Each row comes from the steps of one walk. Every step used is in the known rows, and no mark comes twice. Write the walk behind each row, first mark first.
(in the rows, 128 means zero)
Known rows
sigo rener satoze: [150 143 135  79  98 192 146 114 102  67  93 105 143  94 145 133 159 166
  98 116 157 105 104 159 156 132 158 129]
sigo gurig pirimeg rener: [150  65 140 107 122  93  89  84 136 106 203  70 151 132 143 119 189 116
 168 109 112 161 140 156  51 131 107 131]
satoze nulek pirimeg: [130 118 128 156 134 107 131 154 136 179 115 157 145 110 136 162 137 115
 151 121 130 127  98 102 165 112 133 115]
satoze nulek pirimeg rener: [139 111 115 167 138  90 109 150 159 161 134 143 160 119 117 160 101 103
 175 125 109 162 131  89 140 146 127 111]
pidi pirimeg rener kofa peri: [114 109 140  64 163 104 133 110 125  78 141 140  64 161 111 145  83 152
 168 140 128 131 176 186  90 189 116 149]
meki peri: [146 115 134  35  84 133 102  91 121 149 184 135 103  32 136 174 159 104
 185 120 194  79 155 149 153 136  86 125]
pirimeg gurig sigo rener satoze nulek: [121 193 109 139 131 192 156 146 108 116  55 123 113 158 142 114 110 162
  68 101 116 132 103 102 189 136 153 126]
nulek pirimeg pidi: [169 128 111 145 138 154 103 127 108 167 170 137 105 114 101 146 137 121
 138 132 121 118 140 123 113 143 111  94]
sigo gurig satoze nulek: [ 77 131 155 111 137  94 115 121 135 156 123 121 183 121 140 101 192 125
 149 122 107 127 112 161 113  80 137 102]
pidi pirimeg gurig sigo: [136 136 117 110 124 207 137  88 106 130 168 154  56 128 118 115 150 158
 112 102 142 126 167 114 130 184  93 149]
pirimeg gurig: [116 120 144  89  96 190 101  88 121 107 125 120  87  95 116 141 146 137
 129 104 165 119 170 139 156 136 113 119]
satoze nulek pirimeg rener sigo: [147 109  99 171 133 100 128 178 146 162 132 150 136 145 126 136  60  90
 149 145 135 147 131  89 147 128 129 131]
pirimeg rener sigo: [146  91 113  83  95 147 132 118 145 115 162 134 102 111 139 119 103  89
 148 129 182 109 168 125 128 140 108 148]
rener satoze nulek pirimeg pidi: [163 152  85 191 149 143 137 152  85 166  98 174 149 159  84 160  88 117
 121 125  71 128 116  89 140 151 154  93]
nulek pirimeg: [144 107 134 122 113 124 126 124 128 129 149 129 133  87 131 165 167 134
 152 122 147 102 109 130 150 123 116 128]
satoze nulek pirimeg rener sigo gurig: [124  97 125 160 137  88 107 196 119 156 170 104 146 156 133 102  77  79
 147 132 124 156 117 114 109 105 132 118]
satoze nulek pirimeg gurig sigo rener kofa: [102 211 132 178 185 129 138 192 128 161  49 104  85 172 161  98  76 186
  75 138 138 189  81 115 151 105 130 128]
kofa rener sigo gurig satoze nulek: [100 136 160 128 119  94 172 131 153 117 102 134 154 137 157  78 136  81
  75 182 115  74 128 144 103  90 167 151]
rener kofa: [111 110 160  68 127 119 142 106 130 132  99 142  99 109 159 131 128 147
 142 127 188 118 125 169 115 116 123 149]
satoze nulek pirimeg gurig sigo: [121 156 103 178 148 126 132 158 141 182 112 143  96 145 130 146 120 129
 116 107 113 134 111  75 180 127 112 122]
sigo gurig pirimeg rener satoze nulek: [147  86 121 160 140  78 119 110 115 113 137 103 195 184 125 140 146 120
 148 104  61 161 113 120  73 133 147 133]
pidi pirimeg nulek: [135  77 110  87 116 165 120 108 102 123 213 160  72 111 107 117 153 132
 144 106 138 147 159 107  91 163 133 121]
nulek pirimeg rener: [154  96 120 134 118 110 103 119 155 115 170 111 142  95 106 161 127 120
 174 120 123 141 145 117 124 154 108 121]
satoze nulek: [115 108 138 107 122 129 138 128 142 171 111 170 125  94 150 146 151 105
 153 106 156 109 125 117 160 120 133 122]
sigo gurig satoze nulek pirimeg pidi: [110 161 119 188 178  90  96 149 102 194 144 115 171 154  97  98 153 123
 132 151  54 155 116 138  82 100 132  62]
rener sigo: [138  94 127  69  89 157 157 129 119 126 141 148  90 107 159 122 136 102
 121 131 208  75 139 143 154 106 116 150]

Write each row's walk
[119 160 104 185 168 101 115 176  92 192 149 118 145 186 111  74 113 109
 107 172  89 141 112 135  89  81 129  85]
rener sigo gurig satoze nulek pirimeg pidi
[122  92 151  60  98 143 134 146  94 122 181 103 106 115 166  93 154  90
 120 121 194  87 125 174 113  84 122 141]
rener sigo gurig
[119 143  89 190 141  73 132 153 164 146 117 142 168 156 110 121  86 120
 143 173  95 148 125 100 138 111 121 125]
gurig satoze nulek pirimeg rener sigo
[128 118 122 119 114 131 156 121 110 134  79 180 159 126 125 166 133 118
 136 101 131 100 114 112 170 130 160 135]
rener satoze nulek
[115 123 136 172 168  64 116 161 156 162  90 148 138 152 125 141  56 127
 167 146 121 189 117 110 108 135 132 127]
satoze nulek pirimeg rener kofa
[110 166 120 155 122 134  89  91 138  96 108 101 143 115  84 145 153 182
 116 147 100 132 141 139 151 115 104 109]
nulek pirimeg gurig satoze
[139 170 108 117 134 153 187 153 120 130  72 147 139 133 166 125 148 148
  90  99 134 105  75 108 178 130 159 139]
gurig sigo rener satoze nulek
[135 144 113 141 129 141 125 131 137 138 144 115  85 125 119 151 150 146
 116 104 130 117 121 103 164 128  95 135]
nulek pirimeg gurig sigo
[165  94 113 115 113 174 133  72 103  62 162 159 143 126  78 140 104 142
 150 112  99 140 175 125  99 213 131 157]
pidi pirimeg rener satoze
[152 173 113 203 129 118 191 137 148 100  60 160 126 168 107 169  84 118
  56 133  60  92 114  55 172 165 168 162]
kofa rener satoze nulek pirimeg gurig sigo
[157 108 146  85  77 150 183 110 158  90 128 153  91  97 167 122 119  78
  80 162 185  47 150 129 135 135 150 178]
kofa rener sigo
[ 88 147 142 157 153  63 109 147 130 159 126 104 199 127 122 120 181 136
 142 136  82 140  83 144 115  75 133  96]
sigo gurig satoze nulek pirimeg
[130  77 139  67 102 133 112 139 122 110 196  90 122 128 148  84 116  75
 144 119 171 120 154 157  88 117 115 136]
pirimeg rener sigo gurig
[118 185 143 113 164 216 139 120  96 103 107 119  37 152 153  63  99 214
  71 133 165 182 134 158 102 167 112 159]
pidi pirimeg gurig sigo rener kofa
[168 106 103 145 107 115 120 116 122  66 141 119 176 127  85 180 110 134
 154 117  93 128 132 110 131 165 134 136]
nulek pirimeg rener satoze
[130 132 135 135 114 162  93 119 119 111 136 109 107 107  99 157 131 147
 123 118 139 135 143 128 157 130 108 114]
nulek pirimeg gurig
[168 113 149  92  78 146 184  72 146  49  89 157 142  97 124 167 141 102
  84 136 123  42 138 128 135 165 174 167]
kofa rener satoze
[ 96 153 125 186 179  32 117 131 176 146  72 132 178 158 110 133  78 159
 163 169  81 190 114 124 102 119 129 121]
gurig satoze nulek pirimeg rener kofa
[120 197 137 140 161 150 132 156 122 112  86  79  68 152 158 103  99 205
  76 137 158 165  90 146 136 115 111 139]
nulek pirimeg gurig sigo rener kofa
[152  90 126 100 120 177 115  81 127 102 192 152 111  96 105 123 126 133
 175 117 135 152 192 127  91 206 109 145]
pidi pirimeg rener
[129  81 159 117 152  60  97  93 137 113 160  74 137 165 152 104 144 140
 155 128 126 179 130 176  19 120 111 154]
sigo gurig pirimeg rener kofa
[ 98 135 134 168 155  51  85 145 152 142 145  92 209 136 105 114 143 122
 169 138  58 176 115 132  90 106 129  93]
sigo gurig satoze nulek pirimeg rener
[114 144 128 175 136 147  98 149 122 162  95 136 120 127 104 154 109 133
 126 117 119 155 133  95 173 123 126 104]
satoze nulek pirimeg gurig
[123 135 124  94 111 170 136 101 140 134 136 125  68 114 142 133 157 133
 119  90 158 108 150 116 158 139  99 140]
pirimeg gurig sigo
[ 99 125 143  80 110 118 130 118 115 107 156  96 139 126 149  79 181 123
 118 148 152  87 125 182 106  69 119 135]
rener sigo gurig satoze
[132 192 121 183 136 180 117 165  87  91  47 106 152 146 100 142  83 182
  71 125  98 168 100 113 183 126 165  99]
sigo rener satoze nulek pirimeg gurig
[141  95 171  74  84 137 169 126 130  83 159 114 107 110 171  87 137  68
  77 153 171  55 140 156  96 111 155 166]
kofa rener sigo gurig
[ 91 143 130 122 133 107 135 100 158 157  87 164 162 104 134 133 173 134
 150 134 116 116 122 130 153 106 133 114]
gurig satoze nulek
[ 82 133 139 114 132  99 135 149 117 157 120 125 154 147 152  81 155 111
 122 146 136 109 110 158 119  63 138 121]
rener sigo gurig satoze nulek
